Each row comes from the steps of one walk. Every step used is in the known rows, and no mark comes twice. Write the walk behind each row, first mark first.
Known rows
bupo-kedon: [ 0.56 -0.95 -0.42 -1.13 -0.78 -0.64 -0.68 -1.86  0.47  0.31 -1.21 -1.24
 -0.01  2.13  1.36  3.29 -3.81  0.87  1.56 -0.09  0.04]
faki-kedon-tuma: [-0.67  0.47 -1.21 -0.72 -0.71 -1.58  1.20  0.70  0.95  0.35 -1.27 -2.10
  0.78 -2.62 -0.24  2.90  0.37 -2.28  0.13  0.99 -2.27]
nibu-faki-kedon: [ 0.51 -1.43 -1.44 -1.00 -0.52  0.51 -0.80 -0.33  0.43  1.66 -3.23 -1.60
  0.57 -0.11  0.37  2.95 -1.71  1.39 -0.14 -0.61 -3.14]
tuma-rugogop-bupo-kedon-fumuf: [-0.70 -1.57  1.38 -2.60 -0.01  1.22 -2.62  1.55 -0.56  1.05 -0.44  2.17
 -3.13  2.41  3.42  0.87 -2.72 -1.44  1.08  0.45 -0.07]
nibu-faki: [ 0.84 -1.00 -1.08  0.21 -1.25  1.75 -0.29 -0.86  1.76  0.17 -0.97 -1.10
  1.02  1.02  1.42  1.66  0.11  2.81  1.37 -2.23 -1.12]
damoma-fesi-tuma-nibu-faki-kedon-bupo: [ 1.44 -0.13 -1.43 -0.27 -1.13  0.20  0.30 -2.52  4.21 -0.18 -3.49 -0.94
 -2.45 -5.05 -2.80 -1.66  0.06  1.59 -1.32  0.88 -1.07]
rugogop-tuma-nibu-faki-kedon-fumuf: [-1.21 -0.77 -1.32 -1.52  0.01 -1.20 -0.56 -1.92  2.48 -0.12 -3.48 -0.50
  1.77 -1.57  4.42 -0.52 -0.29 -0.05 -2.18 -1.20 -0.03]
faki-kedon: [ 0.28 -0.67 -1.67 -0.42 -0.24 -0.30 -0.53 -0.40  0.66  1.29 -0.96 -0.45
 -0.28 -0.76 -0.28  3.14 -2.73 -0.02  0.33  0.21 -1.74]
tuma-nibu-faki-kedon: [-0.06 -1.79 -1.75 -0.39 -0.33  0.46 -1.07 -1.94  2.10  1.44 -4.19 -0.99
 -0.08 -1.90  1.73  1.25 -2.35  2.31 -0.28 -1.23 -2.46]
nibu-tuma-fesi-damoma-kedon-bupo-rugogop: [-2.32  1.44  0.43  2.12  1.64  1.77  1.94  1.75 -4.26  1.30  2.24  3.67
  0.35  2.67 -5.67  0.42  1.10  1.32 -1.47  2.69  1.44]
bupo-rugogop: [ 0.84 -0.03 -0.42  1.33  0.11  1.68 -0.88  1.11 -1.04  0.29  1.43  1.15
  0.54  2.35  1.21  2.07 -1.62  0.08  2.07 -1.00  1.25]
kedon-fumuf: [-0.44 -0.50 -1.48 -1.23 -1.28  1.64  0.60  0.00  2.72 -0.23 -0.12  1.66
 -0.48  0.08  2.57  2.40  0.33  0.92  1.02 -1.23  0.43]
damoma-fesi-tuma-nibu-faki-kedon-bupo-rugogop: [ 1.47  0.35 -0.61  0.79 -0.10  1.21 -0.48 -0.42  1.72  0.65 -3.27  0.41
 -2.23 -3.00 -2.40 -1.72 -0.77  0.25 -1.04  1.36  0.13]
tuma-fesi-damoma: [-0.62 -0.86 -1.41 -0.31  0.69  1.47  0.84 -0.14  1.82 -2.11  1.95 -0.47
  0.09 -0.16 -2.06 -0.81  0.42  4.61 -0.62  0.86 -1.22]
damoma-kedon: [ 1.14  1.07  0.27  0.53 -0.40  0.09  0.82 -0.72 -0.92  1.45  0.01  0.82
  0.83  0.13 -1.34  0.98 -0.68  0.33  0.28 -1.49 -0.51]
bupo-rugogop-tuma-fesi-damoma-kedon-fumuf: [-1.26  1.92  0.94 -0.22  2.81  0.46  1.44  1.85 -3.30 -1.20  1.86  2.78
  3.05  1.89 -1.36 -3.71  1.86 -0.16 -3.46  1.10  1.65]
damoma-fesi-tuma-rugogop: [ 1.55  2.14 -2.15  0.62 -0.14 -1.70 -0.76 -0.17  0.98 -0.34  1.94 -1.30
 -1.48  0.07 -3.16 -2.45  1.38  1.58  0.06  0.61  0.63]
tuma-nibu-faki-kedon-bupo-rugogop: [-0.07 -1.41  0.61  1.00  0.01  3.61 -0.96  0.49  0.15  2.20 -3.92  1.24
 -2.05 -0.07  1.16  1.91 -2.42 -0.28 -0.13 -0.67 -0.78]
bupo-rugogop-tuma-nibu-faki-kedon-fumuf: [-1.19 -0.25 -0.54 -0.40  0.96 -0.04 -1.35  0.06 -0.01  0.53 -3.32  0.80
  2.03  0.32  4.70 -0.44 -1.03 -1.45 -1.71 -0.78  1.13]
fesi-tuma: [ 0.89  1.32 -2.94  0.56  0.22 -0.90  0.18 -1.23  2.04 -1.61  1.93 -0.47
 -0.38 -0.44 -0.08  0.76  1.99  0.38  1.48 -0.38  2.10]
faki-kedon-bupo-rugogop-tuma-fesi: [ 0.20 -0.88  2.45 -0.06  1.41 -0.07  0.31  1.20 -1.64 -0.64  1.99 -0.95
 -0.55 -0.39 -1.65  0.31 -2.52 -2.21 -1.20  2.38  1.60]
fumuf-kedon-bupo-rugogop: [ 0.08 -0.21  1.92  0.36 -1.76  1.51  0.51  1.82 -3.57  2.74  0.07  2.89
 -2.90  2.50  0.04  2.78  0.19 -2.82  2.16 -0.62  0.40]
fumuf-kedon-bupo-rugogop-tuma-fesi: [ 0.16 -0.85  3.70 -0.21 -0.67 -1.37  1.22  0.65 -3.34  0.04  2.71  0.01
 -1.40  1.50 -0.69 -0.11  0.26 -2.24  0.32  0.92  2.06]

Write each row's walk
[-0.72  0.88 -0.12 -0.71  0.02 -1.49 -0.01  1.10 -1.08  1.02 -1.16 -2.92
 -0.01  3.10  0.89  2.29 -0.32 -1.64  0.57  1.01 -0.64] => bupo-kedon-tuma-rugogop
[-1.39  0.57 -0.75 -0.48  0.18 -0.04  0.00  2.30 -0.86  2.58 -3.21 -3.39
  0.26  0.65  0.10  1.66  1.97 -1.00 -1.20  0.54 -3.86] => nibu-faki-kedon-tuma-rugogop
[-0.25  0.47 -0.10 -0.09  1.25  0.87  1.81  0.06 -0.84 -0.39  0.80  0.62
  0.62 -0.65 -4.22 -1.67  0.38  3.66 -2.27  0.80 -1.90] => tuma-fesi-damoma-kedon
[ 1.29 -0.10 -2.80 -0.40 -0.47 -2.20 -0.58 -2.98  3.72 -0.14 -3.73 -1.91
 -0.46 -4.75 -1.81 -2.24 -0.83  3.02 -1.35  0.71 -1.48] => damoma-fesi-tuma-nibu-faki-kedon
[ 0.62  0.54  1.64  2.16  0.41  0.86 -0.46 -0.64  0.56 -1.64  2.37  1.49
  0.42  1.08  2.11 -1.35 -0.11 -2.26  0.89 -1.46  4.24] => kedon-bupo-rugogop-tuma-nibu
[ 0.32  1.49  2.73  0.21  0.09 -0.19 -0.09  2.94 -2.54  1.02  2.07  0.97
 -0.47 -1.09 -1.23 -2.09  2.72 -3.60  0.29 -0.39 -1.63] => damoma-kedon-tuma-rugogop-bupo
[ 0.39 -1.55 -1.24  0.63 -1.32  1.35 -0.79 -2.37  3.10 -0.27 -2.18 -0.77
  0.34 -0.73  2.78  0.19 -0.53  3.86  1.16 -3.03 -0.55] => tuma-nibu-faki
[-1.48 -1.44 -2.06  0.30 -0.76 -2.33  0.77 -1.65  1.23 -0.17  2.79 -1.03
  0.47  0.08 -1.56  3.00 -1.35  4.43  1.02  1.65  1.35] => nibu-tuma-fesi
[ 0.33 -2.39  1.86 -1.57 -1.32 -0.54 -1.12 -1.25  2.48 -1.47 -2.71 -1.82
  0.27 -2.20  3.90 -0.60 -0.65 -0.42  1.94 -0.49 -1.38] => rugogop-bupo-kedon-tuma-nibu-faki
[ 0.82  0.98 -0.75  0.39  1.20  0.10 -2.43  1.12  0.13 -0.95  4.12  0.94
 -2.76  0.34  0.25 -2.58  2.17 -1.27  1.91 -0.09  1.34] => fesi-tuma-rugogop-bupo
[-0.87 -0.03 -1.59 -0.32 -0.57 -1.96  0.99 -0.79  2.50  0.12 -2.30 -1.61
 -0.03 -4.26  1.04  1.84 -0.18 -1.28 -0.24  0.51 -1.73] => faki-kedon-tuma-nibu
[ 0.95 -0.43  1.41  0.53  0.83 -1.27 -0.18  0.34 -1.04 -2.18  4.03 -1.70
  2.20  1.24  0.31 -1.54 -1.21  0.54  0.34  0.45  2.68] => bupo-rugogop-tuma-fesi
[-0.88  0.38  2.37 -0.17  0.88 -0.24  1.49  1.56 -4.31 -0.78  2.91  1.45
 -0.44  2.66 -2.14 -1.88  2.34 -1.55 -1.26  1.53  0.83] => fumuf-kedon-bupo-rugogop-tuma-fesi-damoma
[-0.14  0.52  2.35  1.02 -0.84 -1.37  0.27 -0.57 -2.83  0.49  1.17  1.86
 -1.18  1.63  2.07 -0.59  0.66 -3.76  0.88 -1.30  2.85] => fumuf-kedon-bupo-rugogop-tuma-nibu
[-0.20  0.40  1.71 -0.48 -0.60 -1.57  3.39  0.09  0.16 -0.26  0.63 -2.36
  0.84 -3.30 -2.88  0.04  1.32  0.76 -0.80  1.07 -1.40] => damoma-kedon-tuma-fesi
[ 0.65  0.66 -0.11  1.96  0.79 -1.13 -1.37 -1.10 -0.12 -1.72  2.49  0.57
  2.60  1.37  3.04 -1.63 -0.82 -1.02  0.92 -1.82  3.74] => bupo-rugogop-tuma-nibu
[ 1.00 -0.22  1.39  1.47 -0.65  3.94  0.13  1.67 -0.55  0.16  1.33  2.05
 -1.47  2.17  0.15  2.50 -0.75 -1.37  2.11 -0.72  1.78] => kedon-bupo-rugogop
[ 0.69 -0.99  1.04 -0.05  0.05  1.48 -2.65  1.87 -0.57  0.17  3.18  1.20
 -2.10  0.98  0.89 -1.18 -0.37 -0.43  2.15 -1.15 -0.59] => tuma-rugogop-bupo
[ 1.79  0.95 -2.84  0.55 -1.06 -2.25  0.12 -3.31  4.66 -2.13  0.68 -0.61
 -0.86 -4.13 -1.70 -3.02  0.20  2.98  0.50 -0.20  1.45] => damoma-fesi-tuma-nibu
[ 0.67 -1.42  1.96 -2.14 -1.21 -1.34 -0.46  0.26  0.93 -1.70  0.75 -1.09
  0.34 -1.39  1.84  1.00 -1.11 -2.95  2.58  1.10 -0.87] => rugogop-bupo-kedon-tuma
[ 0.45  0.94  2.57  0.44 -0.97 -1.09  0.48  0.91 -4.37  0.80  2.20  1.75
 -0.24  3.26  0.78  0.79  1.19 -4.80  1.34 -0.75  2.20] => fumuf-kedon-bupo-rugogop-tuma
[-1.46  1.56  0.25 -1.26  1.75 -0.70  2.38  0.03 -0.51 -1.95  1.65  1.31
  2.61 -0.17 -1.80 -3.61  2.52  1.16 -3.73  0.84  0.38] => rugogop-tuma-fesi-damoma-kedon-fumuf
[-1.20 -0.89 -0.08 -0.56  0.38 -2.14 -3.34  0.17 -2.82  1.84  1.82  0.92
 -1.19  4.24  0.67  2.12 -2.95 -0.52  2.06  1.69  1.05] => nibu-tuma-rugogop-bupo-kedon
[-1.20  2.02 -1.05  0.92  0.65  0.74  2.28 -0.20  0.57 -0.20 -3.24  0.25
  2.78 -1.22 -0.76 -2.71  4.79  1.29 -2.23 -1.48 -2.81] => fesi-damoma-kedon-tuma-nibu-faki
[-0.04  2.42  1.70  2.47  2.15  2.39  0.43  0.25 -2.82 -0.44 -0.67  2.77
  2.78  2.56 -0.80 -4.55  3.09 -1.28 -2.47 -2.12  1.33] => fesi-damoma-kedon-bupo-rugogop-tuma-nibu-faki
[-1.81 -0.86 -1.19 -1.63  0.91  0.48  1.96  1.51  1.20 -0.78 -2.56 -3.56
  1.36 -2.33 -2.48 -0.31  2.62  2.29 -2.76  2.58 -4.92] => nibu-faki-kedon-tuma-fesi-damoma
